What can hang from each mark:
zuva: dezen zusa
zusa: kipuba sifava toler zuva
kipuba: zusa
pugege: kipuba sifava toler
dezen: zuva
sifava: zusa
toler: zusa

Each row was made from one small tree. The marks that hang from a mark follow it in brackets, in alphabetical order. Every link used is in the known rows. Write each row's tree.
Known rows:
dezen(zuva(zusa(sifava toler))): [-20  -6  22   9  39  -5  28  -2  25  14 -52  14 -63 -63 -36   9 -10  30
 -22  23   7  57]
sifava(zusa(kipuba zuva)): [ -1 -13  24  -1  21   0  19  24  43   7 -28  22 -50 -29 -25 -23 -18  48
   5  13  -4   8]
zusa(toler zuva): [ -6 -14  18   7  26   2  26   7  40  28 -39  21 -54 -16 -31   4  -8   9
 -12  22  29  25]
zusa(kipuba sifava zuva): [ -6  -5  21  20  28 -22  38  23  43  11 -38   6 -29 -50 -34  13 -23  35
   8  22   6  14]
toler(zusa(kipuba sifava zuva(dezen))): [-11  -7  18  26  60  -9  46  15  41  -9 -49 -12 -41 -37 -42  22 -29  52
  -9  15   0  33]
kipuba(zusa(sifava toler zuva(dezen))): [ -9 -13  23  36  47   5  53   6  27  -5 -54   6 -44 -27 -38  28 -39   7
 -11  17  19  60]
zuva(dezen zusa(kipuba sifava toler)): [-23  -7  30  36  40 -10  36  27  38 -10 -51 -10 -53 -66 -37  30 -26  53
 -10  16 -13  85]
sifava(zusa(toler)): [ -7 -16  21   3  18  19  12  15  39   5 -35  34 -67 -33 -26 -35  -1  39
  -6  10  -2  43]
toler(zusa(sifava)): [-11 -12  11  14  32   4  27   7  38 -11 -40  13 -41 -33 -31 -19   2  47
 -14  10 -10  14]
toler(zusa(kipuba sifava zuva)): [ -9 -10  14  23  50 -11  46  11  40   0 -40   2 -41 -37 -35  13 -16  45
  -7  24   9  14]
zusa(zuva): [  0 -13  18  -4  11  -2  14  13  42  19 -33  22 -37 -11 -24 -10  -7  21
  -7  13  11 -18]
toler(zusa): [-10 -17  13  -2  23  15  17   7  42  -2 -32  24 -50  -9 -24 -42   9  46
 -24   6 -12  -6]
zuva(dezen zusa(sifava toler)): [-17 -10  25  27  34   1  23  17  32  -8 -53  -4 -52 -50 -34  27 -15  43
 -15  10  -9  74]
sifava(zusa): [ -1 -15  21  -8   2  14   1  20  42  -2 -30  34 -51 -23 -19 -53   2  50
  -1  -1 -24   6]
pugege(kipuba(zusa(sifava zuva)) toler): [ -9 -13  21  27   9  -4  26  11  19   2 -46   9  -9 -32 -36 -17 -26   7
  -4   4  21 -29]
zusa(sifava toler zuva): [ -7  -9  17  23  34  -9  36   7  36  20 -47  13 -44 -40 -37  28 -16  14
  -2  27  28  41]
pugege(kipuba): [ -3 -17  20  -5  -9  -7   3  19  42  16 -32  12 -28 -39 -25 -40   8  39
  -4  -5   8 -34]
dezen(zuva(zusa(kipuba sifava toler))): [-27  -3  27  17  46 -13  41   8  30  11 -49   8 -66 -78 -38   8 -21  39
 -16  28   4  71]
pugege(sifava): [  1 -13  20  -7 -11  -3  11  28  46  12 -37   7 -47 -31 -31 -50  -3  36
   1   1  -4 -30]
sifava(zusa(kipuba toler zuva)): [ -8 -14  24  12  37   3  30  18  41  16 -34  22 -68 -35 -31  -8 -18  35
   2  23  17  48]

Write each row's tree:
[-14  -8  26  20  20 -17  23  27  39  -8 -36   2 -36 -58 -24   1 -10  58
  -6  13 -24  28] -> zuva(zusa(kipuba sifava))
[  1 -27  23  11  11  -2  38  11  28  26 -45  -4 -49 -30 -35 -21 -19   7
  -7  10  57 -32] -> pugege(kipuba(zusa(toler zuva)) sifava)
[ -1 -19  23   9 -11  -1  17  19  26  14 -45  -2 -23 -17 -38 -49 -25   8
  -6  -1  30 -72] -> pugege(kipuba(zusa(zuva)) sifava toler)
[ -4 -15  23   7  36  15  19  13  37   8 -46  15 -66 -20 -34   5 -22  31
  -5   9  11  56] -> sifava(zusa(toler zuva(dezen)))
[ -8 -16  19  31  40   2  50   1  26   6 -45  18 -44 -29 -31  15 -26   2
  -9  24  29  37] -> kipuba(zusa(sifava toler zuva))
[-14  -4  25  34  49 -16  49  21  41   9 -54  -7 -47 -56 -48  43 -37  29
   4  23  18  71] -> zusa(kipuba sifava toler zuva(dezen))
[-16  -9  17  21  38  -6  41  17  42 -12 -38   8 -43 -50 -34 -18  -7  59
 -10  16 -12  22] -> toler(zusa(kipuba sifava))
[  4 -14  23  -3  22  10   7  19  39  -1 -40  15 -49 -12 -28 -10 -20  44
  -1  -1 -11  21] -> sifava(zusa(zuva(dezen)))
[-11 -12  19  10  50   2  34  16  44  -2 -41  -1 -50 -13 -35   0 -23  49
 -18  11   1  13] -> toler(zusa(kipuba zuva(dezen)))
[-10  -7  20  26  44  -6  37  11  37  10 -56  -1 -45 -40 -45  41 -30  18
  -2  19  21  63] -> zusa(sifava toler zuva(dezen))
[-16  -5  30  23  29 -14  24  32  40 -18 -45 -12 -36 -57 -32  14 -24  64
  -5   5 -35  46] -> zuva(dezen zusa(kipuba sifava))
[-15 -15  21  30  30   9  46   8  28  -5 -43  25 -46 -41 -30 -13 -18  15
 -11  16   6  52] -> kipuba(zusa(sifava toler))
[ -2  -6  19  15  28 -11  27  17  39   3 -50  -3 -28 -33 -38  23 -26  32
   2   8   0  24] -> zusa(sifava zuva(dezen))
[ -1 -15  19  18  26  -1  39   8  27  -3 -38  18 -28 -20 -24   1 -24  15
  -6  14   7   3] -> kipuba(zusa(sifava zuva))
[-13  -6  21  30  41 -19  49  16  41  19 -45   6 -47 -55 -41  27 -26  23
   6  33  28  53] -> zusa(kipuba sifava toler zuva)
[ -3 -18  19   5  28  14  18   9  35  18 -37  29 -66 -19 -29  -7  -9  25
  -4  17  18  39] -> sifava(zusa(toler zuva))
[ -7 -12  22  11  34   3  27  11  40  18 -48   8 -53 -16 -39  17 -21  16
 -11  14  21  42] -> zusa(toler zuva(dezen))
[ -6 -11  14  19  50   3  35   6  36  -7 -51  -6 -39 -24 -40  23 -19  42
 -15  10   2  25] -> toler(zusa(sifava zuva(dezen)))
[-13 -11  22  16  34  -9  36  16  43  27 -37  15 -55 -33 -34   6 -19  18
  -6  29  28  28] -> zusa(kipuba toler zuva)
[-19  -8  16  15  34   7  25  12  38   4 -39  17 -42  -8 -35 -25 -18  31
 -20  19   4  -8] -> pugege(toler(zusa(kipuba zuva)))
[ -9 -12  28  15  43   5  31  23  42   6 -44   9 -67 -36 -37   6 -32  43
   0  15   6  66] -> sifava(zusa(kipuba toler zuva(dezen)))
[ -2 -18  24   7  26  13  30  12  33  -5 -40  14 -36   3 -26  -8 -30  16
 -17   1  -1   1] -> kipuba(zusa(zuva(dezen)))
[-21  -9  27  32  35 -11  35  21  36  -1 -41   3 -54 -65 -29  15 -13  47
  -8  24  -3  65] -> zuva(zusa(kipuba sifava toler))
[-20 -11  23  -6  29   8  17  -2  29  20 -44  26 -71 -40 -31 -14  -3  27
 -32  18   8  37] -> dezen(zuva(zusa(toler)))
